Known rows, with every way that one mark hangs from another:
K_520{K_247 K_336 K_390{K_233 K_919} K_392 K_873{K_891}}: [-0.73  1.38 -1.21 -2.16 -1.98 -0.66 -0.79 -4.91  0.85  4.06 -1.66 -2.08
  0.68 -5.06  4.93 -2.58 -5.02  1.31  1.23  1.84 -3.69  0.52 -1.16 -3.35
  3.14  1.66  2.43  4.00  2.80  4.95]
K_526{K_233}: [ 1.24  0.23  2.22 -1.02 -0.42  1.68 -1.70 -1.83 -0.15  2.62 -0.23  1.05
 -2.87 -0.52  0.67 -1.98 -0.57  2.20  0.19  1.58  0.06  1.05  1.53  0.56
 -1.79  2.31 -0.18  0.08 -1.16  2.95]
K_336{K_520{K_392 K_873{K_891}}}: [-0.87 -0.74  0.05 -1.09 -2.28  0.14 -0.68 -3.89 -0.51  2.17 -1.01 -0.80
 -0.04 -1.88  0.76 -2.04 -0.32  4.22  2.15  2.25 -0.91  0.06  1.83  1.37
  1.25  4.02  2.22  0.41  0.17 -1.59]
K_546{K_873{K_891}}: [ 1.76 -0.90  0.08  0.23 -1.25  1.79 -3.04 -1.58  0.34 -1.04 -0.19 -0.21
  0.64  0.19 -0.03 -1.05  0.54  2.70  0.96  0.44 -0.60  0.46  0.10  0.89
  0.41  4.94  1.24 -0.29 -1.16  0.70]
K_336{K_520{K_247 K_392 K_873}}: [-0.78 -0.12  0.49 -1.45 -2.41  0.31 -0.31 -4.21  0.34  2.40 -2.22 -1.24
  0.41 -3.41  1.00 -2.03 -1.74  4.16  1.34  2.40 -1.61  1.61  2.05  0.48
  0.78  2.50  1.67  1.57  0.58 -0.43]
K_395{K_247{K_520{K_390 K_873}}}: [-0.96  2.54  1.46 -0.93 -1.42 -1.47 -0.81 -3.70 -0.92  0.48  1.06 -0.72
 -1.54 -1.88 -0.18 -1.40  1.32  3.57  2.17  1.32 -0.98  1.27  0.50 -0.10
  1.19  2.05  0.29  0.20  1.97  0.56]
K_336{K_520}: [-0.16 -0.83  2.04 -0.72 -1.46  0.59  0.36 -2.33 -1.11  0.75 -0.40 -0.38
 -1.44 -1.37 -1.00 -1.67  0.59  2.77  1.65  1.04 -0.42  0.34  1.82  1.87
  0.08  3.34  1.02 -0.76 -0.59 -2.19]
K_873{K_891}: [ 0.48 -0.67  0.41 -0.76 -0.61  0.73 -0.74 -1.58 -0.79  1.90  0.44 -1.70
 -1.02  0.98 -0.11 -2.10  0.22  2.13  3.02  1.02 -0.08 -1.68  0.94 -1.26
 -0.19  4.41  1.66 -0.84 -0.52  0.31]
K_390{K_233 K_919}: [ 0.43 -0.25  1.52 -1.39 -0.08  0.74 -1.19  0.00 -0.74  0.86  1.67  2.07
  0.13 -0.87  1.86 -1.84 -0.47 -0.97  1.59 -0.26 -2.43 -0.54 -1.32  1.27
  2.65  0.53  1.84  0.42 -1.99  1.68]
K_395{K_247{K_520}}: [-0.80  1.82  1.85 -0.26 -0.92 -0.54 -0.56 -2.76 -0.84  1.28  0.96 -0.78
 -1.78 -0.97 -0.84 -1.09  1.26  3.07  2.35  0.79 -0.72  1.14  0.80  0.24
  0.88  1.73 -0.15 -0.34  1.16  0.02]
K_520{K_336 K_392}: [-1.30 -0.84  0.36 -0.55 -1.51  2.19 -0.39 -3.36  2.54  2.43 -2.25 -0.40
 -0.67 -3.20  2.90 -0.07 -2.93  0.88 -0.24  0.80 -2.70  1.12  2.12 -2.44
  1.18  3.26 -0.65  2.37  1.46  0.38]
K_247{K_520}: [-0.34  0.02  1.40 -0.17 -1.46  0.50  0.89 -2.32 -0.55  0.39 -0.58 -0.02
 -1.61 -1.86  0.32 -1.13  0.36  3.41  1.58  1.28 -1.19  2.11  1.64  0.53
  0.12  0.92  0.87 -0.94  0.01 -1.86]
K_190{K_336{K_520}}: [ 0.64 -1.56  2.15 -2.08 -1.15  1.44 -0.33 -0.64 -0.99 -0.49 -0.68 -0.67
 -2.14 -0.96 -0.02 -1.97 -1.30 -0.57  2.54  2.00 -1.40  0.55  1.65  1.54
 -0.64  2.74 -0.89 -0.30  0.38 -0.61]
K_520{K_247 K_336 K_390{K_233} K_392 K_873}: [-1.46  1.29 -0.45 -2.48 -2.85  0.24 -0.75 -5.54  1.98  3.21 -2.52 -1.20
  0.03 -6.26  4.77 -1.19 -4.88  2.07 -1.06  1.53 -3.92  2.16 -0.05 -3.11
  2.10  1.15  0.93  4.67  3.78  4.46]
K_247{K_520{K_336 K_390 K_392 K_873{K_891}}}: [-1.29  0.69 -0.39 -0.58 -2.65 -0.48  0.76 -5.06  0.08  1.65 -1.60 -1.17
 -1.39 -4.14  2.75 -1.30 -1.64  4.22  1.33  2.27 -2.18  2.12  1.24 -1.30
  1.49  1.95  1.35  0.97  2.54 -0.52]
K_395{K_247}: [-0.51  1.50  1.95 -0.88 -0.41  0.00 -1.58 -2.20 -0.07  1.00  1.23 -0.69
 -1.18 -0.15 -0.80 -1.09  1.11  1.70  2.08  0.35 -0.72 -0.24  0.71 -0.82
  0.63  3.35 -0.49  0.39  0.79  1.23]
K_336{K_520{K_390{K_919} K_392 K_873{K_891}}}: [-0.86  0.06  0.20 -1.68 -1.73 -0.83 -0.47 -4.30 -1.19  1.06 -1.40 -1.05
 -0.60 -2.34  1.03 -2.81 -0.60  3.50  3.03  2.28 -1.30  0.01  1.11  1.09
  1.89  3.70  2.78  0.57  0.82 -1.24]
K_336{K_520{K_247 K_390{K_919} K_873{K_891}}}: [ 0.41  0.92  0.87 -1.73 -1.58 -1.43  0.18 -3.50 -1.82  1.28 -0.60 -2.26
 -0.25 -2.60  0.08 -3.56 -0.90  3.37  3.03  2.34 -0.88  0.03  0.50  0.17
  0.76  3.27  2.81  0.14  0.32  0.31]

Rows:
[-0.63 -0.27 -0.08 -1.28 -2.34 -0.02 -0.42 -4.25 -0.31  3.38 -1.91 -2.10
  0.27 -2.58  0.74 -2.52 -1.68  4.47  2.33  2.55 -1.08  0.66  1.73  0.40
  0.75  3.22  2.39  1.11  0.56 -0.25] -> K_336{K_520{K_247 K_392 K_873{K_891}}}
[ 0.32  1.14  0.00 -1.77 -1.61 -1.13 -0.51 -2.90 -0.72  1.02  1.97 -0.13
  0.41 -3.34  3.51 -2.25 -1.72  0.08  0.94  1.07 -2.48 -1.24 -1.70 -1.73
  2.95  3.31  2.06  1.50  0.91  3.33] -> K_520{K_336 K_390{K_233 K_919} K_873{K_891}}
[-1.41  0.35  0.73 -0.46 -1.63  0.10  1.04 -3.77 -0.21  1.47 -1.82  0.21
 -2.44 -4.16  2.75 -1.00 -2.01  2.12  1.10  0.84 -3.00  2.67  0.23  0.19
  2.41 -0.30  1.01  1.00  2.03 -0.45] -> K_247{K_520{K_336 K_390{K_233 K_919} K_392}}
[-0.16  1.30  0.85 -1.14 -1.65 -1.00  0.56 -3.20 -0.80 -1.20 -0.05  0.21
 -0.42 -3.15  1.65 -2.08  0.15  3.29  2.01  2.12 -1.93  2.02  0.64  0.03
  1.24  0.89  1.80 -0.25  0.44 -0.82] -> K_247{K_520{K_390{K_919} K_873}}
[-1.07  0.51  0.68 -2.02 -2.39 -0.33 -0.16 -5.09 -0.19  1.60 -2.90 -1.73
 -0.79 -3.93  0.90 -2.36 -1.80  4.28  1.50  2.30 -1.62  1.83  1.78  0.17
  0.68  2.55  1.85  1.70  1.95 -0.29] -> K_336{K_520{K_247 K_390 K_392 K_873}}
[-0.49  1.64 -1.30 -2.63 -1.30 -0.82 -1.39 -4.80  0.80  2.23 -2.66 -2.79
  1.00 -3.04  3.30 -3.42 -3.49  3.00  3.35  2.89 -2.61  0.58  0.40 -3.54
  1.62  2.46  3.02  2.90  2.02  3.20] -> K_520{K_247 K_390{K_919} K_392 K_873{K_891}}
[-1.71  0.67  0.13 -0.94 -2.89 -0.15  0.59 -4.85  0.11  1.35 -1.35  0.42
 -1.40 -5.03  3.46 -0.73 -1.73  3.56 -0.03  1.54 -2.97  2.95  0.59  0.01
  2.23  0.29  1.01  1.66  2.59 -0.03] -> K_247{K_520{K_336 K_390{K_233} K_392 K_873}}
[-1.18 -0.17 -0.63 -1.20 -2.47  1.38 -0.96 -4.13  3.11  1.75 -1.01  0.26
  1.82 -4.40  4.34 -0.39 -2.88  1.72 -0.85  1.95 -3.07  1.10  1.89 -2.77
  1.88  3.78 -0.10  3.22  1.21  1.30] -> K_520{K_336 K_392 K_873}
[-1.08  2.46  1.48 -1.00 -1.55 -1.49 -0.97 -3.54 -1.31  0.92  1.43 -0.25
 -1.72 -1.92  0.03 -1.31  1.23  3.41  1.84  0.95 -1.22  1.23 -0.17  0.56
  1.76  1.25  0.50  0.33  2.01  1.08] -> K_395{K_247{K_520{K_390{K_233} K_873}}}
[ 0.17  1.87  0.60 -2.80 -1.85 -0.64 -0.53 -4.02  0.71  0.09 -1.15 -1.82
  0.40 -3.61  1.76 -2.46 -1.89  2.96  0.82  2.17 -1.90  1.37  0.76 -3.18
 -0.23  2.47  1.35  2.04  1.69  2.85] -> K_520{K_247 K_390 K_873}
[-1.49  0.77  0.09 -0.78 -2.65 -0.19  0.77 -5.04  0.74  0.68 -1.89 -0.34
 -1.12 -4.93  2.96 -0.85 -1.76  3.83  0.43  2.08 -2.67  3.02  1.52 -1.08
  1.47  1.34  0.68  1.39  2.52 -0.69] -> K_247{K_520{K_336 K_390 K_392 K_873}}
[-0.90  0.15  1.37 -1.58 -1.18 -0.11  0.30 -4.12 -0.66  1.71 -3.37 -1.97
 -1.86 -3.02  0.26 -2.58 -2.04  2.92  2.67  1.61 -1.71  1.58  1.48  0.38
  0.90  1.92  1.84  1.08  1.38 -0.76] -> K_336{K_520{K_247 K_390{K_919} K_392}}
[ 0.38  1.67 -0.18 -2.55 -1.77 -1.08 -0.68 -4.06 -0.21  1.29 -0.74 -3.07
  0.13 -2.45  1.44 -3.09 -1.75  3.47  2.21  2.39 -1.18  0.00  0.36 -3.39
 -0.23  3.38  2.32  1.36  1.80  3.16] -> K_520{K_247 K_390 K_873{K_891}}
[-0.59  0.58  1.50 -0.28 -1.80 -0.12  1.74 -3.43 -0.49  0.16 -1.08 -0.75
 -2.73 -3.59  1.08 -0.90 -0.74  2.77  0.72  1.04 -1.72  2.43  1.19 -0.75
  0.40  1.35  0.24 -0.21  1.78 -1.15] -> K_247{K_520{K_336 K_390}}
[ 0.14 -1.47  0.85 -2.36 -1.68  1.15 -1.05 -1.83 -0.64  0.56 -1.10 -0.94
 -1.05 -1.35  1.23 -2.29 -1.89  0.45  2.94  2.85 -1.71  0.33  1.64  1.24
  0.18  3.13 -0.04  0.54  0.90 -0.15] -> K_190{K_336{K_520{K_392 K_873{K_891}}}}
[ 0.27  1.33  1.52 -1.65 -0.78 -0.11  0.56 -2.63  0.02  1.95 -0.94 -1.42
 -1.36 -4.35  2.38 -2.02 -3.74 -0.73  0.48  0.10 -3.05  0.94 -1.24 -2.57
  1.56  0.72  0.78  2.28  1.74  4.07] -> K_520{K_247 K_336 K_390{K_233 K_919}}
[-0.97  0.90 -0.44 -0.61 -2.10 -0.73  0.66 -4.50 -0.05  1.36 -1.27 -0.94
 -0.64 -4.08  3.14 -1.82 -1.75  3.30  2.01  2.36 -2.53  1.85  0.69 -1.24
  2.24  1.69  1.78  0.91  1.85 -0.26] -> K_247{K_520{K_336 K_390{K_919} K_392 K_873{K_891}}}
[-0.52  0.44 -1.46 -1.24 -2.47  0.68 -0.72 -4.62  2.53  4.75 -1.92 -2.78
  1.88 -4.24  4.00 -1.73 -4.62  2.68  0.62  2.58 -2.68  0.65  1.28 -4.40
  1.21  3.52  1.14  3.58  1.84  3.47] -> K_520{K_247 K_336 K_392 K_873{K_891}}
[-1.24  1.13 -1.19 -2.21 -2.77 -0.29 -0.87 -5.67  1.02  4.47 -2.15 -2.46
 -0.30 -5.11  4.37 -1.91 -4.65  2.58  0.32  1.78 -3.19  0.84 -0.49 -3.47
  2.15  2.11  1.83  4.08  3.79  4.66] -> K_520{K_247 K_336 K_390{K_233} K_392 K_873{K_891}}
[-1.34  0.90  0.00 -0.92 -2.32 -0.46  0.51 -4.31  0.07  1.15 -1.06  0.69
 -0.76 -5.00  3.74 -1.19 -1.92  2.68  0.62  1.65 -3.34  2.70  0.07 -0.01
  2.87  0.05  1.42  1.61  1.88  0.20] -> K_247{K_520{K_336 K_390{K_233 K_919} K_392 K_873}}
[-0.90  0.36  0.09 -1.90 -2.35 -0.64 -0.22 -5.13 -0.84  2.60 -2.64 -2.57
 -1.05 -3.06  0.71 -2.72 -1.70  4.72  2.45  2.53 -1.15  0.91  1.50 -0.03
  0.64  3.17  2.50  1.23  1.92 -0.11] -> K_336{K_520{K_247 K_390 K_392 K_873{K_891}}}
[-1.15  0.20 -0.10 -0.24 -2.64  0.45  0.57 -4.08  1.22  1.61 -1.19  0.13
  0.15 -4.40  3.09 -0.63 -1.69  3.65  0.15  2.20 -2.59  2.77  1.82 -0.65
  1.49  1.29  0.54  1.21  1.17 -0.82] -> K_247{K_520{K_336 K_392 K_873}}
[-0.20 -0.95  1.20 -2.85 -1.75  0.95 -0.82 -2.37 -0.51 -0.65 -1.79 -0.73
 -1.80 -2.26  1.38 -2.16 -2.07  0.29  2.45  2.73 -2.06  1.14  1.73  1.03
  0.07  2.71 -0.42  0.94  1.79 -0.16] -> K_190{K_336{K_520{K_390 K_392 K_873}}}
